Every row comes from one small tree of marks. The marks that hang from a mark follow it in brackets, in the order of their numbers. Every link used is in the known rows. Which tree was each row made from?
Known rows:
Q_131[Q_10 Q_198 Q_337 Q_655 Q_946]: [ 36.2 -27.1 -14.9  -8.6  15.9 -15.4 -11.3  29.6  -0.7 -19.6   4.3   8.0
   7.3   7.8  18.3 -14.0  13.0  17.2 -10.0  -3.5 -47.5  -7.8  22.8  31.8
  12.2   6.5]
Q_655[Q_131[Q_198] Q_645]: [-26.5   3.0  22.6  22.4   1.0 -12.6  13.2 -23.3 -19.8   8.9 -14.4  -5.9
  18.3 -23.1 -16.7  -5.2 -14.2 -23.4   8.8   4.0  36.2  12.5  -8.7 -14.7
 -18.7 -13.0]
Q_133[Q_131]: [-40.5  -5.0  22.8   9.0 -22.6   5.8  10.1 -26.7   8.2  16.5  -0.3  -0.2
  -4.3   4.5 -22.7  32.3  20.5 -12.6  10.9 -11.8  52.9   1.0 -21.1 -20.2
  -8.3 -26.9]
Q_10[Q_131[Q_133 Q_198 Q_337 Q_655]]: [  3.0 -14.0 -45.6   4.1  -9.0 -17.2  -7.0  31.6 -29.8 -20.5   5.3  10.5
   0.9 -24.4  10.4 -14.9 -22.4  -1.5  -3.1   9.5   2.3  -2.9  -7.3  10.4
  17.8  15.9]
Q_946[Q_131[Q_10 Q_198 Q_655]]: [ 12.6 -38.1 -15.4  -3.8  -1.9  13.8   5.3  10.5  -0.8  -3.1  -3.8  -5.4
  17.0  15.8   0.2  -3.9  23.0   3.7 -19.1  -0.6   3.6   4.5   9.1  36.9
 -20.2   1.5]
Q_131[Q_337]: [-22.8  13.9   3.0   2.5 -13.4 -10.6   5.5 -18.5  -3.3   2.1  14.7  25.0
 -17.4 -16.9  -9.9  15.8  15.0  -5.9  13.1 -20.4  39.7   3.8 -14.3 -31.7
  -6.3 -23.7]
Q_655[Q_131[Q_198 Q_946]]: [-12.7  -6.1  20.5  10.3   3.1 -14.5   2.1  -5.9   1.4   4.5 -10.9  -4.4
  23.2  -5.4  -2.0  -7.8  -8.8  -2.4   5.6   2.1  11.1  -2.1  -2.7  -2.8
  -2.8  -1.0]
Q_131[Q_10 Q_198]: [ -5.7 -22.1   7.4   9.8  -3.8  -1.3  11.5  -0.2   4.7 -12.3   7.8  18.9
  13.9   2.7  -9.9   1.2  16.6   2.3  -4.9  -8.0  29.8   6.0  -8.3   3.5
  -1.7 -23.9]
Q_198[Q_131[Q_10 Q_133 Q_655[Q_506] Q_946]]: [ 31.0 -10.5   1.8 -24.3  23.8  14.2  -4.5  15.0  19.8   5.8   0.1 -12.7
  -0.7  27.2   8.2  -0.7  -0.9  -3.4  -8.5   9.0 -44.5  13.1   8.9  20.3
  13.5  21.5]
Q_506[Q_198 Q_655[Q_131 Q_645]]: [-18.7  24.9  31.9  12.1   2.9  12.7   4.5 -39.9  -5.4  38.4 -11.1   2.2
   7.9 -23.5  -1.9  14.3   8.7 -12.3   5.5 -10.4  13.4  17.1  -6.9 -19.5
 -11.4  -2.4]
Q_198[Q_131[Q_946]]: [-24.1  16.9  31.3  -9.9   8.4  -8.1 -12.0 -19.0   9.5  30.8   1.9   5.8
  -4.0  14.3 -15.1  13.7  10.4  13.9   2.2 -14.9  10.8   5.7   0.0  -7.4
   0.0 -10.6]
Q_946[Q_131[Q_10 Q_655]]: [ 13.7 -18.8  -1.8 -11.7  -9.1  16.6  12.4  -1.2   6.3  10.0   0.0  -3.9
   5.5  17.2  -6.4   8.8  26.4  -9.3  -9.2 -17.6  18.2  10.4   6.2  21.5
 -30.4  -7.6]
Q_655[Q_131[Q_10 Q_133 Q_337 Q_946] Q_645]: [ 23.1  11.1  20.2  -4.6  10.1 -15.3   7.7   0.8   9.3 -14.5   9.5 -18.6
  -6.7  -2.1  -7.1 -12.0 -18.9 -25.5   0.4   6.6 -27.4   8.8  18.4   1.2
  -5.0  11.8]
Q_10[Q_131[Q_133 Q_946]]: [-20.7  16.3  12.1  -1.1 -11.6  -8.6   1.9  10.6  17.6   3.9   5.1  16.8
   1.6  -6.1   0.8  -6.7 -18.2   3.0   1.7  -1.5  45.1   5.6  -8.7 -11.0
   4.3  -1.0]
Q_946[Q_131[Q_10 Q_337[Q_645] Q_655]]: [ 19.9  -2.3 -31.2  -7.2  -8.6  17.5   4.2   0.9 -13.3  -1.1  -6.6 -13.6
  -9.1  17.8   2.4   5.3  10.9   5.2  -3.5  -7.1 -20.7 -13.9  12.4  15.6
 -18.9   5.1]
Q_946[Q_131[Q_10 Q_133 Q_198 Q_337[Q_645]]]: [  9.8 -12.3 -34.0   2.6 -13.3  17.6  -3.0  11.8  -4.7 -29.0   3.2 -13.8
  -5.4  10.9  -3.4  -9.8   1.3  11.9 -14.1  24.8 -13.8 -20.6   1.0  18.1
  -1.5  14.0]
Q_198[Q_131[Q_10 Q_337[Q_645] Q_655 Q_946]]: [ 33.1   9.5 -15.5 -15.4  21.7  -4.1 -17.7   4.9 -13.4   6.7  -5.5 -15.9
  -9.2  33.9   3.8   2.4  -2.5  24.4  -2.0  -7.6 -75.1 -19.2  25.2  19.6
  14.8  11.0]
Q_655[Q_131[Q_10] Q_645]: [ -6.7   9.5  35.1  12.6   2.4  -1.7  27.2 -28.2  -4.5   4.8  -4.5 -10.8
   8.2  -4.6 -25.6   4.9  -8.7 -37.3   8.0 -15.4  30.6  21.8  -0.9 -10.6
 -27.7 -19.6]
Q_10[Q_131]: [-45.6  18.7   8.0  12.2 -19.0  -3.5   9.1 -13.1  -8.3  13.3  -1.2  20.3
  -0.7 -11.5 -14.6   7.8 -10.0  -5.6  12.6 -26.6  78.0  12.4 -18.2 -21.5
 -12.0 -25.5]
Q_337[Q_645]: [-26.5  19.6   5.4  11.3 -13.9   0.7  19.5 -27.7  -0.8  11.8  -6.8  21.2
   1.8  -6.0  -3.2  12.2   7.3  -0.2  14.3  -8.5  48.9  -7.6 -25.3 -40.4
  -9.2 -28.2]
Q_946[Q_131]: [-35.1   7.5  15.4   0.0 -22.3  13.5  10.2 -23.2  10.3  22.3   0.9   7.3
  -3.5   0.1 -16.7  16.8  21.8  -4.6   2.9 -15.4  67.0  10.6 -10.3 -11.4
 -34.1 -18.1]
Q_131[Q_10 Q_133 Q_337 Q_655[Q_645]]: [ 39.2  -5.0 -11.0 -10.0   4.6 -13.1  15.5  14.3  -3.7 -14.3  15.1   8.0
  -9.4 -11.0   3.6  -6.2   7.6 -24.0  -5.1   2.4 -20.6  12.7   6.6   4.9
  -3.5  -0.5]
Q_946[Q_131[Q_10 Q_133]]: [  3.3 -11.5   4.6  -7.7 -18.8  18.5  16.2  -4.3  26.2  -5.2  16.6  -1.9
  -4.1  12.0 -16.2   7.5  18.6 -12.7 -12.7   1.0  37.8  11.6  -5.4   9.5
 -22.7  -5.1]
Q_506[Q_198[Q_131[Q_10]]]: [-19.9   8.8  14.2  -6.8   1.2  19.3  -3.1 -22.8   2.5  13.7  16.3  -6.1
  -7.5  11.7 -22.3  21.2  12.2  14.4 -10.9 -20.3  10.2   5.9  -4.0   5.4
  13.0 -13.3]
Q_10[Q_131[Q_655]]: [-20.3   5.9  -9.4   4.3 -11.7  -7.3  10.7   3.2 -17.5  17.1  -8.6  16.3
   6.3 -11.7   0.2   3.6 -10.3  -8.6   7.8 -25.2  51.4  11.6 -11.3  -8.6
 -10.4 -12.0]
Q_10[Q_131[Q_198 Q_337[Q_645] Q_655 Q_946]]: [ -3.7   4.8 -37.1   8.7   6.1 -14.5 -22.6  27.9 -31.3  -3.9 -20.9   1.0
   8.9  -1.4  27.2 -22.8 -31.6  31.4   2.0   6.5 -26.2 -26.1  10.5  10.1
  16.3  14.2]
Q_133[Q_131[Q_198 Q_946]]: [-28.5 -21.6  19.6   7.0  -7.0  -2.4 -11.3  -4.6  11.4   8.6  -8.6  -5.7
  10.7  14.5  -5.5  12.0  14.8  15.1  -2.4   8.0  15.6 -11.2  -4.9   6.5
   7.3  -7.5]

Which tree is each row?
[ 40.3  -3.4  26.9  -6.1   7.8   3.8   7.3   2.0  33.0   3.6   2.3   3.2
  10.9   9.6   3.4   4.6   8.3  -9.0   3.0  -2.8 -33.0  12.1   6.3   7.1
   0.1  18.0]
Q_506[Q_655[Q_131[Q_10 Q_133 Q_946]]]
[ 18.3  13.5 -15.8  -7.4   3.8 -14.9  -4.2   5.9  -5.6   7.8  -8.5  11.7
  -2.4   1.3  26.6  -4.5   1.9  15.5   7.3  -2.2 -33.5 -20.9   4.7 -15.3
   4.6  -1.0]
Q_131[Q_337[Q_645] Q_655 Q_946]
[ 15.9 -21.8 -17.0   0.8  -5.5  -9.8   4.7  15.3   0.1 -36.8  24.7  12.1
  -5.6  -8.3  -4.4  -6.5   7.3  -1.7  -6.0   9.0  -4.6  -2.4  -6.5   7.3
  14.2  -2.8]
Q_131[Q_10 Q_133 Q_198 Q_337]
[-46.6  22.3  23.6   7.6   1.1  28.5   5.3 -29.3   5.6  23.5  -5.7   7.4
  -5.3 -26.3   3.6   4.2   6.8  -9.7   7.2  -3.4  56.0  20.0 -19.8 -34.0
  -7.6 -22.0]
Q_655[Q_506[Q_198] Q_645]
[-37.2  23.3  30.8  15.1   4.0  13.1  20.4 -36.2  -6.0  19.7 -20.5  -9.9
   1.8 -20.4 -14.5   4.1 -18.5 -44.3  21.7  -4.4  52.3  25.9 -14.4 -37.6
 -29.5 -13.8]
Q_655[Q_131 Q_506 Q_645]
[ -1.4  26.8  -2.3 -10.0  14.0  14.6 -26.3  -9.3  -4.8   6.2   6.4 -20.9
 -17.8  24.0  -1.1   7.7  -4.9  42.4  -9.3  -5.8 -52.2 -23.6  15.2   8.2
  28.6   7.0]
Q_506[Q_198[Q_131[Q_10 Q_337[Q_645] Q_946]]]
[-23.9  19.1 -16.3   4.4 -21.6  -9.3   0.4   3.1 -10.8  -8.6  15.7  16.2
 -19.1 -22.5  -9.8   1.7 -21.6  -9.2   7.9  -9.0  46.2   5.0 -15.0 -20.4
   4.5  -3.2]
Q_10[Q_131[Q_133 Q_337]]
[-19.2  24.1  17.4 -11.8   8.2 -14.6 -22.9 -14.2  -1.9  19.5  10.2   0.3
 -21.6   9.5 -13.7  13.8   4.9  18.3   6.3 -17.1 -11.4  -2.0   9.2  -3.9
   7.5  -2.8]
Q_198[Q_131[Q_337 Q_946]]
[ 45.3 -12.1 -15.8 -20.2  13.5   7.7  -1.2  28.4  21.5 -19.4   7.0   1.8
 -10.4   4.3  27.0 -11.7   3.9  -7.2  -0.6   6.0 -42.3   4.0   9.5   5.6
  10.1  16.2]
Q_131[Q_10 Q_133 Q_337 Q_655[Q_506] Q_946]
[-17.5 -18.7  -6.6   1.1 -19.3   9.7   4.2   1.5  10.4  -3.3   7.3   5.0
   7.3  -7.0  -8.1  -1.4  13.8  -1.0 -12.2  21.0  42.7   4.3 -13.9   4.0
 -13.1   2.1]
Q_946[Q_131[Q_133 Q_198]]
[ -5.9  12.2  20.6 -15.1   5.4 -10.4  -7.5  -7.3  18.9  15.6  11.9   5.4
  -4.4   9.2 -11.7   8.6   4.3   6.8  -4.7   5.2   3.3   3.8  -4.8  -6.0
  11.1   2.8]
Q_198[Q_131[Q_133 Q_946]]
[-16.9   2.5 -22.3  12.6   4.0 -21.1 -12.2  10.9 -45.7   2.4 -11.3   5.3
   1.7 -24.1   6.6 -18.8 -23.6  -2.4   1.4  -3.0  10.9   5.5   9.9   9.7
  -3.6  -1.9]
Q_10[Q_131[Q_198 Q_337 Q_655[Q_645]]]
[-23.3  19.2  17.8  -3.3   4.4  19.9 -19.9 -33.4  -0.1  44.1   4.5  12.5
  -7.1   0.3  -9.0  33.8  29.0  23.8  -0.7 -19.8   1.7   9.1  -7.7  -7.5
  11.0  -1.5]
Q_506[Q_198[Q_131] Q_655]
[ 13.7  19.3   3.8   4.8   5.1  -1.6   5.0  -9.0  -2.3 -10.1  -6.8 -20.2
  -3.2  14.2  -1.2   0.2 -20.8  -0.6  10.2  -7.5 -32.3 -18.5  10.6  -7.3
  -1.5   2.2]
Q_655[Q_131[Q_10 Q_337[Q_645] Q_946]]
[ -9.1   2.3   0.0  -5.4 -16.6  15.7   0.6 -12.1   3.5  -3.3  12.5  -5.2
 -20.2  11.8 -20.4  13.0  20.5  -2.7  -5.3 -22.1  23.0   2.8   8.9  10.1
 -25.0 -10.0]
Q_946[Q_131[Q_10 Q_337]]
[ 25.4  -1.1   4.4 -14.1  -1.5 -10.2   1.4  15.6  27.2 -22.9  24.8  11.9
 -14.4   2.5   3.5  -3.6  10.6   1.0  -2.6  -1.0 -13.8  -0.7   8.4   1.0
  10.9  -0.5]
Q_131[Q_10 Q_133 Q_337 Q_946]
[  5.7 -18.5  25.2  -5.3  17.6  20.9  -2.1   1.4  17.6  16.0 -23.3 -28.0
   3.9  26.0   5.1   4.0   8.0 -13.3   1.6   3.9 -16.7  13.0  14.3  16.3
 -10.8   1.9]
Q_133[Q_131[Q_10 Q_655[Q_506 Q_645] Q_946]]
[ 25.1 -42.5 -11.7  -5.9   6.6  -3.3 -18.4  24.0  -1.6 -14.9  -2.0 -20.8
   4.4  25.6   7.4   2.4  13.8  14.7  -8.9   4.2 -57.4 -17.0  23.1  41.3
  17.1  12.8]
Q_133[Q_131[Q_10 Q_198 Q_337 Q_655 Q_946]]
[  5.6   2.0 -17.4   4.3   0.5 -15.0  -9.5  15.6   2.3 -21.0   0.9  11.7
  -1.3  -7.6  19.8 -15.8  -7.0  24.3  -2.9  29.8 -24.2 -27.6  -6.3 -12.0
  23.2   9.6]
Q_131[Q_133 Q_198 Q_337[Q_645] Q_946]
[ -1.7   3.3  38.8  13.3  20.7 -10.5 -12.1 -18.1   1.4  27.2 -23.4   3.0
  22.5  -8.9   6.2  -7.1   1.4  -0.7   6.8   5.2 -18.4  11.3  13.4   1.4
 -12.5  10.6]
Q_506[Q_655[Q_131[Q_198 Q_946] Q_645]]
[-31.5   8.3   5.7  20.7   8.3   2.7  -2.9 -20.3 -29.6   0.9 -18.2 -17.4
  -2.8 -28.6  -8.3  -9.2 -24.7 -27.9  17.3   7.6  16.1  11.7  -4.8 -18.7
 -13.6   0.8]
Q_655[Q_131[Q_198 Q_337] Q_506 Q_645]
[ 16.2 -38.4  13.8   0.6  15.5  -1.9  -7.8  14.3   5.5   4.8 -15.8 -21.1
  21.4  23.9   4.0  -6.4  11.6   3.9 -14.6  13.8 -36.1  -1.0  20.2  40.1
   0.8   3.2]
Q_133[Q_131[Q_10 Q_198 Q_655[Q_645] Q_946]]
[  9.9 -26.0  -4.0   4.4  -5.3  -3.2  15.9  13.4  14.7 -26.3  17.1  18.3
  11.8  -4.5  -6.2  -4.3  11.9  -5.5  -9.4  12.3  20.0   5.6 -13.5   5.3
   9.8  -9.6]
Q_131[Q_10 Q_133 Q_198]
[  7.0  -2.7  -9.9 -11.4 -19.4  14.4   5.3  -0.1  14.4 -17.1  23.0  -5.1
 -19.5   7.2 -16.5   7.1  15.6  -8.3  -9.8  -3.2  13.5   5.2   3.0  11.2
 -15.8   2.0]
Q_946[Q_131[Q_10 Q_133 Q_337]]
[-27.3  34.0  -8.0   2.5  -3.0  -2.8  -7.9 -29.4 -26.1  15.4  -1.3  -0.6
 -21.8   5.8 -18.7  20.6  -5.8  13.0  12.6 -10.2  -0.6 -14.0  -8.0 -25.0
   4.9 -12.3]
Q_198[Q_131[Q_337[Q_645]]]
[ 16.1  -1.5  -4.5  -5.4 -10.9  -4.4  14.7   4.7  10.8 -25.3  28.6  15.8
 -17.7  -5.9  -9.6   6.6  11.2 -13.6   1.3  -6.4   9.4   4.2  -7.5 -11.6
   4.0 -10.9]
Q_131[Q_10 Q_133 Q_337]
[  8.0 -19.0 -19.1  -2.1   2.1 -18.6  -7.3  38.5  -0.8  -5.6  -5.1  11.3
  21.0  -8.3  21.5 -22.8 -22.3  10.9 -11.4  15.9   3.1  -1.4   0.1  18.8
  16.7  16.4]
Q_10[Q_131[Q_133 Q_198 Q_655 Q_946]]
[-12.3  12.3 -27.6  10.1  -4.1 -12.1 -19.7  22.2 -12.6 -18.9  -4.2   4.3
  -2.2  -7.0  16.4 -24.6 -37.7  27.5  -0.8  23.1  -7.0 -23.6  -1.4  -2.7
  25.2  16.5]
Q_10[Q_131[Q_133 Q_198 Q_337[Q_645] Q_946]]
[-30.4  31.9 -14.3  14.0  -5.6  33.7   2.8 -30.5 -20.7   4.0 -16.0 -24.9
 -12.7 -20.5   4.1  10.7 -28.5  -7.7  18.8   3.5   8.3 -13.7 -21.6 -44.5
   6.2   3.0]
Q_655[Q_131[Q_337[Q_645]] Q_506[Q_198]]
[ -3.2 -18.0 -29.7   7.2  -9.7 -12.0   4.2  28.0 -17.5  -9.2  -2.7  14.4
  18.0 -19.7   9.2 -13.9 -19.1  -2.4  -7.1  11.9  27.4   4.2 -15.4   7.1
   9.6   7.0]
Q_10[Q_131[Q_133 Q_198 Q_655]]
[ 15.5  -1.9  27.9   7.3  17.3 -11.9  -7.0  -3.2  10.0  12.8 -13.1   3.3
  22.4 -13.4  11.2 -14.2  -3.3  -6.1  -0.6  23.5 -26.4  12.3   7.5   3.3
  -2.7  21.8]
Q_506[Q_655[Q_131[Q_133 Q_198 Q_946] Q_645]]
[ 19.3 -33.3 -36.8   8.4  -3.0   8.7  -4.2   8.7 -26.9 -17.3 -12.7 -23.7
   3.6  22.2   2.5   9.0   2.5  10.3  -3.3  11.8 -48.6 -29.3   2.5  20.9
  14.5   3.1]
Q_133[Q_131[Q_10 Q_198 Q_337[Q_645] Q_655]]
[ 11.9  25.4  -4.9   2.1  -4.8 -10.4   5.9  -4.3  -1.2  -8.0  -2.0 -10.5
  -5.3  -6.5   5.3  -5.2 -28.6  -6.8  10.8  16.0 -23.9 -20.2  -5.6 -28.2
   7.4  14.0]
Q_655[Q_131[Q_133 Q_337[Q_645] Q_946]]
[-28.2  -2.8  -6.5  17.4  -1.5   7.9  -2.5 -13.8 -22.8  -7.9  -9.7 -11.3
  -2.2 -20.8  -6.8  -0.6 -18.9 -20.9  19.7   2.3  14.3   2.7 -12.6 -21.0
  -3.6   1.4]
Q_655[Q_131[Q_198 Q_337] Q_506]
[ 20.2  -4.8 -11.4 -16.2  16.4  25.3 -13.5  17.6  12.2  -3.6   3.5  -6.4
  -9.7   2.2  30.5  -5.2  11.3  12.8  -5.7  -9.2 -42.0  -0.6  11.8   9.3
  17.9  11.1]
Q_131[Q_10 Q_337 Q_655[Q_506[Q_198]] Q_946]
[-10.2  -0.3 -34.0   6.0 -16.7   8.0  -6.5   0.3 -12.3 -14.0  -0.1  -5.5
  -7.2  -4.7   1.6  -5.2  -3.2  12.7  -6.4  28.6   3.2 -20.7  -9.7  -0.5
  -2.6  11.1]
Q_946[Q_131[Q_133 Q_198 Q_337[Q_645]]]
[  3.9  -9.1  -3.0   2.9  11.9 -21.8  -7.7  31.1  -7.8   1.2 -11.0   5.7
  21.1 -15.5  20.8 -34.0 -24.2   3.9 -13.3  22.5   0.7   7.5   7.8  19.4
   7.1  16.3]
Q_10[Q_131[Q_133 Q_198 Q_655[Q_645] Q_946]]
[ -1.7  13.1 -28.4   2.1   0.3  13.2   5.3  -6.4 -20.8   4.9 -18.3   6.7
 -10.6 -11.1  20.8   2.5  -4.0  -6.9  20.1   0.1  -4.1  -8.2 -17.2 -34.0
  -1.6  -4.8]
Q_131[Q_337[Q_645] Q_655[Q_506]]
[ 14.7  18.7  -9.4   9.1   1.9  27.1  -2.9 -24.0 -13.6   3.0  -5.4 -12.6
  -4.9  -3.1   4.3  17.8  -0.8   9.9   7.7 -12.2 -42.4 -15.0   1.3  -8.2
   9.0  11.4]
Q_506[Q_198 Q_655[Q_131[Q_10 Q_337[Q_645]]]]
[ 13.5   1.6  22.3 -17.7   9.5  -2.4  -2.9   1.2  25.7   2.1  17.5  -2.7
  -4.7  26.4 -15.6   6.8   5.5   7.4 -12.5   0.9 -15.3   6.4   4.9  13.7
  13.1   2.9]
Q_198[Q_131[Q_10 Q_133 Q_946]]
[ 25.2  -3.4  24.5  -8.3  18.5 -12.9   9.8   7.5  16.9  10.1  -4.9   7.8
  12.0   7.3  11.8 -11.3  15.0  -5.7  -7.2  -9.5 -12.3  16.1  20.5  13.1
 -13.9 -10.9]
Q_131[Q_10 Q_655[Q_645] Q_946]
[ 35.2 -10.2  -3.9 -16.6   8.9 -12.0  -1.7  18.7   8.5  -6.9   9.5   9.1
  -5.6  11.0  14.7  -3.9  16.3   7.0  -0.8 -17.4 -36.0  -1.5  19.6  14.6
   2.1  -1.5]
Q_131[Q_10 Q_337 Q_655 Q_946]
[ 23.3  -3.5  23.2  -6.2  -0.4  -5.1  20.4   4.2  28.9 -11.7   9.2  -8.6
  10.1   7.1  -8.4  -2.4 -10.1 -20.8  -0.8   2.4  -5.6   6.6  -0.3  -0.5
  -2.0   4.5]
Q_655[Q_131[Q_10 Q_133 Q_946]]
[ 47.7 -38.9  -9.3 -11.6  13.7 -10.0   6.4  41.0  20.6 -21.6   6.8  10.4
  23.4   7.1  20.5 -19.4  10.8   9.0 -16.9  18.9 -34.7  -0.9   7.2  27.1
  14.9  10.4]
Q_131[Q_10 Q_133 Q_198 Q_655 Q_946]
